Each row was made from one walk, in order. Every step used is in the known rows, and no mark comes twice. Write each row's walk.
(in the rows, 128 means zero)
Known rows
gima, ganu, talig, musasun: [156 144 104 105 117  97 152 139 164 139 145 100 117 151 143 141 171  90
  48 108 145 128 125  78]
musasun, safa, ganu: [100 105 128 137 128 107 186 194 144 155 152 162 118 135 127 146 137 100
 162 125 162 133 141 123]
safa, ganu, voret, rezuk, tikiv: [132 148 108 144 108 137 136 104 146 149 197 154 157  74  54 115 131  89
 145  94 133 123 124 131]
safa, ganu, talig, musasun, voret: [106 149 106 172 120  99 160  96 141 127 139 169 123  98  78 127 176 124
 124  94 131 121 129 103]
tikiv, rezuk, leti: [155 118 118  67 135 139 158  77 121 117 161 109 175 195  93 150 128 153
 116 112  85 133  98  93]
musasun, voret, rezuk: [148 153 103  69 105 110 140 174 126 142  90 148  83  97 135 119 124  73
 166  88  97 130  85  65]
musasun, voret, rezuk, safa, ganu, talig: [144 167 115 110 111 112 144 184 145 152 103 162 111  69 108 135 142 106
 159  85 124 119  84  86]
musasun, voret, rezuk, talig, ganu: [119 164 107  80  98 107 151 189 130 163  96 166  92  80 144 139 116  81
 166  84 126 130  96  96]
talig, rezuk, tikiv: [ 83 133 105  82 100 161 141 105 143 123 122 140 144 212  90 132 145 109
 168  74 159 135 166  89]
gima, ganu, voret, rezuk: [193 159 106  84 105 122 131 151 167 159 195  85 124 102 140 127 120  48
  72 107 136 125 100  96]
talig, musasun, safa, ganu: [ 92 127 113 103 122  96 181 153 141 139 102 127 108 147 113 111 201 109
 137 118 138 139 104 107]
talig, rezuk, safa, ganu, voret: [113 173 114 143 107 160 143 127 164 128 167 126 159 155  86 149 146 143
 153  80 188 117 126 113]
safa, ganu, voret, rezuk: [150 158 106 156 107 133 136 111 145 141 203 143 148  72  80 120 126  90
 137  97 130 119 112 126]
musasun, voret, rezuk, tikiv: [126 139 108  53 106 116 135 163 129 149  80 159  98 102  99 113 131  67
 174  83 102 136 100  69]
tikiv, rezuk: [131 129 117  61 130 132 144  63 130 133 152  90 154 192  88 143 100 138
 111 104 100 145 112  86]
voret, rezuk, safa, ganu: [153 145 108 122  99 139 131 232 157 151 158 121 172 113 134 155 148 119
 159  93 139 120  88 121]
rezuk, talig, musasun, safa, ganu, voret: [ 90 149 123 105 130 111 192 167 136 187 122 120 127  96 109 137 158 156
 111 120 173 143 117 125]
ganu, voret, rezuk, safa: [225 181 115  97 102 155 132 143 144 147 140  97 166  94 102 137 121 128
 106  94 140 122  79 103]
gima, ganu: [153 107  97  78 116 106 137 178 157 142 179  92 109 161 147 144 116  52
  83 113 145 135 126  74]
ganu, talig, rezuk: [159 176 114 153 106 146 163  95 137 112 110 144 147 189 143 165 159 167
 105  75 154 118 160  84]
voret, rezuk, leti: [196 129 101  94  96 144 146 217 123 121 137 131 161 149 180 148 164 113
 157  99  91 118  86  98]
talig, rezuk: [117 155 101 108  97 153 144 120 138 110 134 121 126 208 147 144 136 119
 154  79 153 128 143  82]
safa, ganu, voret, rezuk, leti: [162 151 107 161 110 136 143 118 139 135 209 154 155  74  85 123 139 100
 140 100 122 113 106 129]
rezuk, leti: [197  85  95  92 120 135 164 172 108  98 132 139 157 185 133 156 153 132
 132 112 108 123 109  75]
talig, musasun, voret, rezuk, safa, ganu: [108 163 101  77 111  96 146 154 142 137  79 124 100  96  96  97 195  97
 145  93 107 132  59  81]
gima, ganu, talig: [171 133 107 113 119 106 150 151 162 140 166 109 124 153 149 158 137  89
  57 105 153 126 141  80]
safa, ganu, talig, rezuk: [105 156 109 197 112 131 156  97 147 123 179 171 147 136 102 148 155 132
 136  85 156 115 161 118]
ganu, talig: [189 141 110 138 115 127 163 119 124 116 100 136 143 166 128 171 142 163
  86  92 141 125 149  73]

Write each row's walk
[158 156 122 126 121 109 189 122 133 127  67 137 130 162 131 145 200 165
  84 106 143 129 128  89]	ganu, talig, musasun, safa
[106 162 123  75 122 135 162  58 137 169 168 115 166 146  87 165  84 152
 102  99 143 142 125 136]	tikiv, rezuk, talig, ganu, voret
[100 143 138 170 122 119 197 165 154 153 147 177 126 139 138 153 164 124
 152 112 174 123 156 134]	musasun, safa, ganu, talig, rezuk
[159 134 111 134 125 135 141 164 157 142 168 120 177 105  41 158 122 146
 120 103 181 123 104 113]	rezuk, safa, ganu, voret
[151 165 111 132  99 132 141 212 159 149 137 122 173 109 131 150 182 140
 143  90 138 117  86 125]	voret, rezuk, safa, ganu, talig, musasun
[126 131 106 188 120 116 156 114 139 126 174 169 146 120  92 154 144 132
 122  96 145 119 155 111]	safa, ganu, talig
[137 160 117 137 107 153 158  81 141 119 101 159 156 191 104 158 165 161
 119  73 159 123 175  88]	ganu, talig, rezuk, tikiv
[ 89 147 122  55 137 123 164  79 132 165 140  80 154 163  88 143 125 171
  99 109 118 151 107 104]	tikiv, rezuk, talig, musasun
[109 144 115 105 123 101 179 129 143 144 109 124 111 127  98 103 198 107
 122 119 140 137  99 111]	talig, musasun, safa, ganu, voret
[148 127 115 156 127 128 152 180 156 136 153 138 180 130  66 178 143 168
 119  98 184 120 124 110]	rezuk, safa, ganu, talig
[176 147 109  73 107 128 127 145 169 167 190  96 134 106 115 122 125  45
  80 106 139 129 109  98]	gima, ganu, voret, rezuk, tikiv
[113 151 129 102 140 127 151  72 158 144 158 101 187 155  43 154 147 177
 102 102 130 132 100 116]	tikiv, rezuk, safa, ganu, talig, musasun
[150 171 112 103 112 111 162 101 133 130  52 153 123 128  97 123 202 145
 104  83 116 128 117  75]	ganu, talig, musasun, voret, rezuk, tikiv
[114 142 104 177 119 108 159 101 140 122 154 158 141 119  85 134 178 133
 114  98 137 121 138 110]	safa, ganu, talig, musasun
[137 163 110 161 110 133 145 122 144 159 206 145 152  58  85 126 121 109
 135  99 141 122 117 137]	safa, ganu, voret, rezuk, talig
[113 125 135 164 129 108 197 177 146 157 144 176 127 128 128 157 152 125
 143 120 168 127 152 128]	musasun, safa, ganu, talig
[130 156 104 103  83 136 151 222 137 170 142 140 150 120 188 172 123 110
 153  89 149 128 119 138]	voret, rezuk, talig, ganu
[152 158 113 125 113 124 149 152 176 144 170 110 137 163 148 166 152 107
  69  95 178 118 142  90]	gima, ganu, talig, rezuk, safa
[116 146 139 143 124 122 189 191 149 183 170 158 130  79 124 141 138 112
 151 121 169 129 128 150]	musasun, safa, ganu, voret, rezuk, talig
[167 181 113 117 115 109 165 128 139 126  57 138 127 124 112 142 199 162
  94  86 127 122  97  77]	ganu, talig, musasun, voret, rezuk, safa
[183 192 125  95 105 141 163 142 139 175 130 105 141  75 125 122 142 131
 106 103 138 129  88 120]	ganu, voret, rezuk, talig, musasun, safa
[126 131 134 142 128 118 185 160 146 161 165 158 123 106 105 135 132 101
 143 124 166 130 132 131]	musasun, safa, ganu, voret
[164 158 113 140 101 139 138 217 158 149 152 129 178 108 133 163 156 137
 147  89 143 115  98 122]	voret, rezuk, safa, ganu, talig
[126 149 104 108  98 129 171 142 128 168 141 146 143 117 117 180  88 130
 107  97 195 136 147 136]	rezuk, talig, ganu, voret
[131 162 105  84  97 130 152 215 135 170 116 102 142 115 174 140 161 130
 136  97 127 135  91 110]	voret, rezuk, talig, musasun
[188 141 105  82 117 117 135 129 160 149 193  88 119 118 118 131 108  58
  61 113 148 130 114  83]	gima, ganu, voret
[176 144 107  90  98 143 131 238 149 145 125 104 171 137 150 161 143 128
 148  93 137 125  84 101]	voret, rezuk, safa
[151 156 110  69 109 113 138 200 138 147  87 140 104  93 120 133 129  94
 163  86 117 128  73  71]	musasun, voret, rezuk, safa
[139 119 106  61  93 147 129 186 137 148 118 130 160 150 121 134 147  87
 162  87 114 136 124  99]	voret, rezuk, tikiv
[ 83 156 124  48 140 114 163  72 132 167 127  94 136 142  78 133 124 162
 109 106 112 150  98  99]	tikiv, rezuk, talig, musasun, voret
